Each row was made from one walk, in order. Every step used is in the known rows, and no mark comes twice. Write each row's walk.
Known rows:
razal-leta-tesezi-komov: [ -9  28   3  16 -12   9   6 -28   6  17   4 -19  19   3  11   6  21  -2
  -3   9   5  11 -10  -1  -6  35  13 -29  -6  -2   6   0 -18   3 -53 -19
 -24  20   3 -26 -34   6 -29  -1 -15   1 -19  -2 -13  -1  14 -16  20  11
  13  -4 -31  -2  17 -30   3  11  20   5]
leta-razal-mugobon: [-15  30   7  -2 -30 -21   6 -34  -6  15 -12 -19  29   2  12 -18  32   5
  -5  11   7   0  20   0 -10  16   6  -6  16  10  -1  -2  11  -4  -7 -18
 -22  23  -4   9 -33  -3 -16   3 -12   0  -9   2 -15 -10  -1   2  19  20
  11  12  -4   5  13   5  11  -1   3   7]
donek-tesezi-veza: [ 16  20  36  18 -20  38   7 -15  16  11 -10 -18  16   1  -2   3  31   8
  -4  -1  -6   7  12   0  -7  20   3 -22   1 -15  -2   8 -14  -6 -16 -11
 -28  16   6 -25 -30   9 -21   4  -7  -9  -4   3 -27  -7  13  16  40  20
   9  13 -18  -6  15   9   7   7   7  14]
mugobon-razal-leta-tesezi-donek: [ 11  26  -9   4   9  45   8 -45   1  -3   9 -19  26 -11  10 -36  11   4
 -13   2   8  29 -41   0 -14  16 -12 -28 -13 -14   9   1 -44   3 -58 -41
 -15  29   8 -10 -16   8 -28  -1  -7   1 -32   9 -19  -4   5   3  27  16
  21 -11 -37 -14   6   3  12   6   3   0]
komov-tesezi: [  0  28   8 -11   2 -26   2  -8  -1  13 -12 -12  17   1   8  -5  34   5
  -6   1   3  14 -38  -1  -1   5  10 -11  12  13   8  -9  10  -4 -30  -8
 -29  11 -11 -18 -27  -2 -28   0 -17   1 -14   8 -19 -15  15   4  10  25
  -3  20 -18  -4  20  -2  12  17  21  11]
donek-tesezi-dusut: [ 34  27   5   0   2  18  13 -17  12  13 -13 -12  17  -4   6  -3  36   5
 -10  23 -14  11 -24  -6  -5   1   1 -17   2 -16   7   5  -5  -1 -14 -11
 -18   8 -11  -4 -21   8 -22   8 -19 -13   5   8 -20 -11   7  15  31  11
   0   7 -12  -9  14  -4  17  13   6   7]
dusut-razal-mugobon-tesezi-leta: [ -5  38   0   4 -18 -17   7 -32   7   8 -11  -7  19  15  14 -19  28   5
  -8  38  -7   1 -17 -12 -12 -12   5  -5  35   7  -4  -3   3   2 -47 -36
 -28   9 -10  -1 -12  -9 -16  -8 -30 -10  -9  14 -29   9 -22   8  31  35
   6  -2  -3   8  10   4   5  11  20  10]
komov-tesezi-donek: [  3  29  16   0  16  -9   0 -11  -4  13  -8 -13  16  -5   7  -7  29   5
 -14  -2   8  18 -58  -2  -5  -3  -3 -11   2   6  10 -10  -4  -8 -22 -23
 -25  13 -10 -17 -26  -3 -34   0 -20  -3 -12  10 -21 -13   9   3  21  23
  -1  19 -16  -8  16   8  13  17  25   9]
mugobon-razal-leta-tesezi-komov: [ -1  31  -7  13   0  25  10 -34   8  10   8 -18  25   2  16   0  15  -1
  -2   5   3  15  -8  -1  -8  35  11 -27   6  -4   7   1 -28   8 -78 -23
 -16  23   2 -21 -24  12 -22  -3  -5   1 -27   1 -17   2  10  -1  18   8
  18  -3 -34  -7   9 -23   3   7   4   4]
razal-leta-tesezi-dusut: [ 21  30  -9 -10  -7  -1  12 -34   1  -1  -3 -14  20  -3   4 -32  30   3
 -11  21  -4  21 -36  -6 -10  15  -4 -27 -14 -12   8   6 -22   5 -38 -14
 -22  16  -6 -12 -25   5 -29   7 -17   1 -13   8 -20  -9  16  -1  20  15
  18 -15 -24  -3  15 -16  17   9   5   4]
tesezi-komov: [ -9  26  12  16  -3  10   4 -10   9  25  -5 -12  15   5  14  31  28  -5
  -6   2   3   3 -17  -2   0  25  19 -17  19  12   5  -3   3   1 -35  -3
 -26  12  -3 -20 -25   3 -25  -4 -13  -7 -13  -5 -13  -1   8  -5  18   8
  -5  14 -11  -4  21 -24   3  16  15   8]
leta-razal-mugobon-tesezi: [ -8  34   7  -5 -27 -33   5 -42   1   4  -8 -14  27   4  10 -21  28   4
  -3  13  -1   1   7  -3 -10  14   1  -4  10  11  -1   1  10  -2 -28 -45
 -19  20  -3  25 -39  -5 -19   2 -19  -9 -11   9 -18  -3 -17   3  37  20
  15  13 -11   7  11   5  13  -3   7   9]
dusut-razal-leta-tesezi-mugobon: [  3  28  -3   0 -15   3   8 -26   2   0   5 -17  -3   3  18 -31  18  14
  -2   8   7  27 -37   4 -18 -15  -2 -28 -17  -9 -11   4 -46   5 -47 -25
 -29  16   4 -32 -29   7 -25  -1 -19   0 -22   5 -25   6   4   7  11  22
  21  -9 -30   0  11  -3  14  10   4  13]
leta-tesezi-komov: [ -2  20   8  15  11  -4   7 -23   5  23   1 -17  19  -5  10  12  24  -7
  -7   7  -2   2 -15  -5  -8  19  17 -16  11  17   8   1 -14  -4 -44 -11
 -19  14  -1 -28 -41   3 -26  -5 -19  -2 -18  -2 -19  -4   5 -14  19  13
   6   6 -19  -1  16 -30  10  12  18  14]
donek-tesezi-mugobon-razal-leta: [ 17  30   0  -2 -16  67  10 -25  15   6  -3 -15   0  -2  21 -13  17  14
  -1   5   5  20 -16   8 -13  -9  -7 -30 -11 -30  -4   2 -46   5 -54 -36
 -23  20   8  -5 -19  20 -21   4  10  -8 -15  12 -21  -2   8  22  26  15
  18   3 -37 -13   7  13  10  10   3   3]
donek-tesezi-leta-razal: [-11  34  19   4 -18  27  11 -13   6  28  -8   0  21  -1   2 -22  20  11
  -9  20 -11   3  -3  -5  -6  -4   7 -13  20 -10   4   6  12  -6   1 -36
 -18  11  -4  -2 -23   7 -15   6 -23 -15   5   5 -24 -10  -4  15  43  22
   0   8  -8  -6   9   0  10   3  14   6]
razal-leta-tesezi-veza: [  5  25  27  11 -26  14   5 -29   8  -4  -4 -22  18   1   1 -19  28   6
  -5   3   4  20  -1   0 -11  33  -2 -32 -11 -15  -6   8 -30   0 -43 -10
 -28  25  10 -28 -36   6 -28   2 -11   4 -24   3 -23  -5  15   1  31  25
  25  -8 -34  -1  18  -4  15   3   9  10]
razal-leta-tesezi: [  6  28  -1  -2 -13  12   7 -30   5   5  -1 -18  21  -4   9 -21  26   5
  -8  11   5  17 -15   1 -11  27   5 -30 -11  -7   3   1 -27   2 -45 -14
 -23  21   1 -14 -33   4 -26  -1  -9   1 -24   6 -17  -5  17  -7  15  22
  19 -12 -34  -4  16 -14  10  10  13   3]
leta-razal: [ -8  25  12   1 -17  -7   6 -20   0  16  -6 -12  17  -1   4 -16  30   4
  -9  -1   0   5 -16   2  -4   8   7 -12  10   5  -1   1  13  -1   0 -15
 -21  16   1   2 -24   1 -20   3 -14  -9 -12  -3 -11 -11   4   6  21  19
   1   9  -8  -2  19  -2  14   3   3  10]
komov-tesezi-leta-razal-mugobon: [-30  42   6 -14 -17 -30   6 -20 -16  24 -17  -4  23   6   9 -32  33  11
  -6  26  -2   4   0  -4  -7 -14  11  -1  27  19   6  -8  37 -10 -17 -37
 -25  15 -18   4 -34  -3 -17   2 -24   3   3  14 -27 -15   1   7  23  30
   7  16  -3   4  12   6   7   0  22   7]
donek-tesezi: [ 18  24  10   6  -4  32   8 -12  14  20  -8 -17  20  -3   9   7  29   6
  -7   9  -4   5  -3  -2  -8  15   8 -19   3 -11   4   2  -8  -5 -18 -13
 -23  13  -1 -13 -26   7 -22   3 -12 -11  -5   5 -20  -8  12   9  28  16
   1   6 -21  -7  14   0   7  15  12   7]
dusut-tesezi: [ 14  17   2  11  11  17   6 -24   8  11  -5 -15  15   1  -2 -10  18   2
 -14  14   8   5 -25  -4  -6  14   6 -17 -16   8   1  -6  -5   1 -24  -4
 -25  11  -1 -16 -28   1 -27  -1  -9 -13 -25   4 -20   3   1  16  12  24
  13   2 -23  -2  16 -11  10  13  32   8]
razal-mugobon: [ -1  24   2   1 -22   2   5 -26   1  12 -17 -21  28   3  17   0  35   0
  -5  18   6  -3  18  -1 -11  19   9 -13  21   6   3  -8   2  -3 -23  -8
 -31  18  -4   4 -31  -4 -21  -2  -6   1 -15   5 -21  -8   9  -1  11  26
   9   8  -9   2  17   2   7  11   7   6]
dusut-razal-mugobon: [  5  26  -4  15 -15 -13   8 -24   4  12 -11 -23  21   8  20 -11  35   7
  -5  21   2   0  -4  -1 -13  11   9  -8  30   8  -3  -6  -5   4 -24  -6
 -30  14  -7 -15 -14  -3 -15  -4 -16   1 -13   3 -23  -1  -6  12   5  24
   8  11  -3   3  14   8   1  10   2  10]

Write each row's walk:
[  7  31  10  15  -4 -14   4 -42   5   1  -5 -22  19   5  14 -15  25   4
  -9  12   5  11 -43  -9 -16   6  -8  -2  13   7  -3  -2 -21   2 -40 -42
 -24  15  -4  -4 -16  -9 -24  -5 -31  -7 -19  10 -25   7 -29   7  39  22
   5   3 -12   1   8  19   6  11  11  12]
dusut-razal-mugobon-tesezi-donek
[ 12  27 -14  -6  -6  24  10 -36   6  -2   3 -19  25  -4   9 -31  18   5
  -6   9   3  23  -8   0 -13  23   1 -30  -2  -8   6   1 -35   6 -65 -19
 -21  26   5 -13 -21  10 -23   0   0   1 -36   9 -22  -3  12   8  16  21
  22 -13 -35  -8   7  -7  15   6   1   3]
mugobon-razal-leta-tesezi
[-19  33  14  -5 -21   6   9 -16  -3  22  -9   1  15   3  -1 -25  24   5
 -12  15  -7   8 -13  -5  -5  -7   9  -7  29   3   2   4  17  -2   2 -25
 -25  14  -3   0 -20   1 -17   3 -20 -11  -3   2 -18  -9  -2   5  29  27
   0   6  -5  -2  17  -8  17   2  17   8]
tesezi-leta-razal
[  7  30   4  -5 -12 -14   4 -40   8   5 -12 -15  28   3  12  -5  30  -2
  -4  22   5   0   4  -8 -10  20   4 -10  11  10   2  -4  -3  -2 -44 -22
 -28  17  -5  20 -36  -7 -25  -3 -14  -6 -16  13 -21  -3  -7  -5  27  25
  11   7 -18   6  15   0  12   9  18   8]
razal-mugobon-tesezi
[ 16  33   1  -4  15 -52  10  -4  -2   5  -9 -14  11   7  13 -16  43   9
 -10  16 -15  20 -72  -9  -3 -18   4  -6  18   9   1  -4   9   5 -23  -9
 -23   0 -21 -31  -5  -1 -20   6 -34  -1   1   9 -27   0   5  23   7  20
  -2  16  -3  -2  18   4  20  15   9  13]
komov-tesezi-dusut-razal
[ 20  23  10   0  -6  34   7 -10  10  17  -9 -10  -4  -6  11  -1  19  11
  -4   3   0   7 -19   5 -13 -20   0 -19  -9 -12  -1   1 -29  -7 -19 -17
 -28  12   2  -7 -37  11 -23   5  -2 -12  -5   6 -26  -8   7   9  27  17
   5  14 -22  -7  13   6  12  15   9   6]
donek-tesezi-mugobon
[  9  18   4   7  17  24   5 -29   0   8  -1 -18  21 -17   1 -24  19  -1
 -16   5   1  13 -36  -3 -14   3  -7 -16  -9   4   7  -1 -31  -8 -22 -24
 -19  19   2 -18 -37   2 -32  -2 -21  -1 -25   5 -22 -10   1  -6  29  24
   8  -3 -22  -7  12  -4  13  10  10   8]
leta-tesezi-donek
[ 28  30 -18 -10   4  17  15 -42   1  -7  -1 -13  24  -5   9 -43  23   3
 -11  20 -10  26 -30  -6 -11   5  -8 -29  -8 -17   8   6 -29  10 -58 -24
 -14  19  -5  -5 -11  11 -23   4  -9   1 -23  11 -20  -4  10  16  22  16
  25 -14 -29  -8   8 -10  22   2  -6   2]
mugobon-razal-leta-tesezi-dusut
[ -7  31   8   9 -12 -21   3 -36   9  14  -7 -14  26  10  15  27  28  -8
  -2  13   5  -6  -2  -8  -6  21  15  -8  15  20   3  -5   1   0 -60 -29
 -26  14  -7   6 -37  -5 -23  -6 -21  -9 -11   4 -16   3  -9 -11  33  11
   7  16 -13   6  15 -14   1  10  24   8]
razal-mugobon-tesezi-komov
[  9  30  24   5 -34  -8   2 -41   9  -7 -14 -15  24   8   4  -4  32   1
  -3   9   4   3  18  -6 -11  23  -2 -13   7   6  -8   3  -6  -5 -45 -24
 -31  20   2   7 -38  -6 -23  -1 -14  -3 -13  12 -28   1  -6   6  44  29
  17  14 -15   6  17  11  14   3  11  11]
razal-mugobon-tesezi-veza
[ 10  16  26  10 -11  13   7 -26   7   3  -4 -18  18  -5  -3 -17  26  -1
  -7  -1  -8   7   5  -3 -12  19   3 -23  -4   2  -2   8 -24  -7 -27  -6
 -29  20   7 -28 -44   2 -27  -2 -10   4 -23   1 -26  -6  13   1  36  29
  17   3 -21  -2  17  -6  18   4   8  16]
leta-tesezi-veza
[  2  31  11   0  -3  47   9  -9  13  27 -12  -2  19   0   5  -3  23   8
 -11  27 -13   6  -5  -4  -8  -3   8 -16  19 -12   3   1   0  -5 -19 -22
 -27   9  -6 -10 -20   6 -22   2 -16 -14   1  10 -27  -8   5   9  33  26
  -1   2 -17  -5  12  -2   6  16  23   4]
donek-tesezi-leta
[  1  26  31   3 -10 -16   1  -9   3   3 -12 -13  13   6   5  -2  38   7
  -6  -5  -2  16 -21  -1  -2  11   5 -15   8   8  -1  -4   5  -5 -28  -6
 -36  16  -3 -30 -31   0 -27   4 -14   3 -10   6 -27 -11  15  13  26  25
   9  25 -15  -4  22   5  17  10  17  17]
komov-tesezi-veza
[-19  36   7  11 -26 -34   3 -42   2  19  -4 -12  25   9  14   9  25  -3
   1  12   1  -4   3  -7  -9  22  12  -1  15  21  -1   0  18  -1 -43 -42
 -16  18  -3  16 -42  -4 -16   0 -25  -9  -6   2 -13   2 -19  -9  41  11
   8  16  -9   7  13 -11  10  -1  15   8]
leta-razal-mugobon-tesezi-komov
[-14  37  11   2 -29  16  12 -26  -2  24 -14  -7  27   2   8 -24  22  12
  -6  34  -5  -5  28  -5 -14   1   8  -8  19  -4   4   3  19  -9  -5 -42
 -22  15  -7  12 -29   5 -12   4 -21  -8  10   6 -26 -11  -8   9  42  22
   8   4  -6   3   5  10  -1  -2  15   4]
donek-tesezi-leta-razal-mugobon
[  9  26   2 -18  18   8   4 -11  -3   4  -7  -7  -3   1  16 -18  17   8
  -4  -5   1  17 -41   4  -9 -37  -1 -11   2  10   4  -9 -16  -5 -49 -24
 -25  11  -5  -9 -25  10 -25  -1  -4   1 -22  12 -33 -10  10  20  10  25
   8  25 -23 -10  11   9  19  11   7  13]
komov-tesezi-mugobon-razal
[ -2  29  12  13  -3 -10   3 -27  15  15  -2  -7  17   7  10  27  27  -8
  -4   2   0   3 -29  -8  -3  23  13 -11  11  12   2  -1  -1   4 -57 -25
 -23  10  -1  -8 -35  -2 -26  -5 -22 -18 -16   2 -16   4  -6 -10  33  11
  -2  14 -18  -1  20 -24   9  15  23  10]
mugobon-tesezi-komov
[-12  28   7   3  -2  15  10 -19   0  19  -4  -2  15   6 -11 -32  11   9
 -18  27   1   3 -28  -8  -3   1   4 -10   0   8  -3   2  16  -2 -10 -29
 -22  11  -3 -12 -21   0 -19   2 -20 -16 -12   6 -25   1 -10  20  29  25
  14  -1 -15   1  10 -12  11  -1  32   5]
dusut-tesezi-leta-razal
[  8  34 -10  -1 -15  41   7 -27  11   3  -3 -12  22   5  17 -11  25   6
  -6   5   3  22 -20   2  -3  20   2 -28  14 -18   2  -2 -15  11 -55 -12
 -25  23   4  -7  -4   9 -21   0   4  -3 -26   7 -12  -3  12  17  13  20
  12  -1 -25  -8  15   3   7  11   3   2]
mugobon-razal-leta
[  4  23  11  25   1  29   7 -13  17  29  -4 -17  18   1  13  33  24   1
  -4   8  -2  -1  -4  -2  -4  20  20 -19  13  -2   6  -1  -3  -2 -30 -15
 -21  10  -3 -21 -24   8 -21   0 -16 -13  -3  -2 -15  -3   6  -2  31   7
  -4  18 -17  -8  15 -16   1  15  17   8]
donek-tesezi-komov
[ -4  35  15  -9  -3  13   5 -25  11   9  -8   7  19   6   2 -14  24   1
 -11  21 -13   6 -40 -12  -6  -7   5  -7  18  -1   6   2  -1  -1 -41 -30
 -26   9  -6   1 -22  -5 -25  -7 -26 -17 -10  13 -23  -2  -7  -4  36  35
  -1   1 -17   2  18 -11  15  15  26   9]
mugobon-tesezi-leta
[ 19  37  -8   7 -19 -13  13 -23   7  -1  -5 -15  13  13  16 -14  41   8
  -9  21  -5  24 -54  -6  -3   6  -2 -20  16 -21  -3   2  -9  19 -32  -9
 -26  10 -11 -22   7   2 -21   6 -22  -4  -5   3 -15   6   3  19  13  17
   8  -3  -8  -2  17   2  12  12  -1   3]
tesezi-dusut-razal-leta
[ 29  22  -6  -1  13 -27  15 -25   0   0  -1 -17  17   1   6 -36  30   2
 -11  22 -17  14 -45  -9 -12  -6   1 -15   7   6   0   8 -20   5 -22 -14
 -20   5 -13 -31 -19   2 -20   2 -32  -1 -12   2 -29   4  -3  15  20  21
   8  -6 -11  -1  12 -11  19   8  -5  15]
leta-tesezi-dusut-razal
[  1  25  10 -21   5 -15   2   0  -5  11 -13  -9  -4   0  14  -6  28  10
  -4  -1   2  16 -47   3  -5 -28   2  -9  -3  10   1  -8  -9  -8 -27 -13
 -31  10  -7 -18 -40   4 -28   0 -11  -1 -13  11 -27 -11  13   3   8  25
   5  23 -21  -3  20   2  17  18  21  12]
komov-tesezi-mugobon
[ 23  25 -13   4  -1 -36  14 -36  -5  -2  -7 -21  19   3  10 -34  34   3
 -10  35 -10   5  -9  -9 -18  -2   4 -12  12  10   1   3 -16   2 -24 -17
 -22  10 -15 -16 -23   0 -16   1 -31   7 -11   7 -35   2  -9  16  15  22
  16  -7 -10   3   7  -3  13   6  -6  10]
leta-tesezi-dusut-razal-mugobon
[ 16  18   4 -15  14  33   9 -28   1   2   0 -10   2 -11  11 -36  10   4
  -6   0  -3  13 -19   2 -16 -27  -3 -17  -9   5   2   3 -48  -5 -48 -27
 -19  18   7 -11 -39  12 -24  -3   0   0 -34   7 -34  -5   2  10  14  31
  12   4 -31  -8   6  -7  23   5  -4  13]
leta-tesezi-mugobon-razal
[ -3  19   4  25  14   8   5 -21  10  24  -1 -18  13   7   5  25  15  -3
 -12  12   8  -1 -32  -6   1  31  17 -19  -5  18   1  -6   0   2 -45  -4
 -24   7  -4 -25 -29   1 -25  -4 -11 -15 -22  -4 -18   9  -3  10  13   8
  10  10 -21   0  17 -24   2  14  35   9]
dusut-tesezi-komov
[ 12  31  25  24 -31 -23   5 -39  12 -10  -6 -22  19  17  10  -8  31   5
  -1  10  -4   5  -1  -7 -12  17  -1 -11  20   7 -16   3 -11   2 -51 -25
 -32  15  -1 -14 -24  -8 -16  -2 -24  -3 -14   7 -31  10 -18  20  44  32
  15   9  -6   7  15  19  10   3   2  19]
dusut-razal-mugobon-tesezi-veza
[  1  38  -4 -23  -4  12   5 -19  -3  -2  -6  -8  -5   5  20 -23  22  15
   0   0  10  32 -39   7  -8 -22  -4 -26  -6  -7   2  -7 -24   3 -62 -28
 -28  20  -2 -14 -20  13 -26   4   3   3 -20  14 -25  -3  16  16  10  21
  17  16 -33  -8  12  10  15  11  13   7]
komov-tesezi-mugobon-razal-leta
[ 27  32   0  -9 -14 -26   7 -45   3  -1 -16  -6  25   3   7 -13  34  -3
  -7  31  -5   4 -28 -12  -8  -1  -3  -8   4   3   4   1   0   0 -40 -23
 -19  12 -13  21 -30  -4 -23   0 -22  -9  -6  14 -22  -4  -9   1  29  19
   7   6 -11   5  15  -2  19   6  10   6]
razal-mugobon-tesezi-dusut
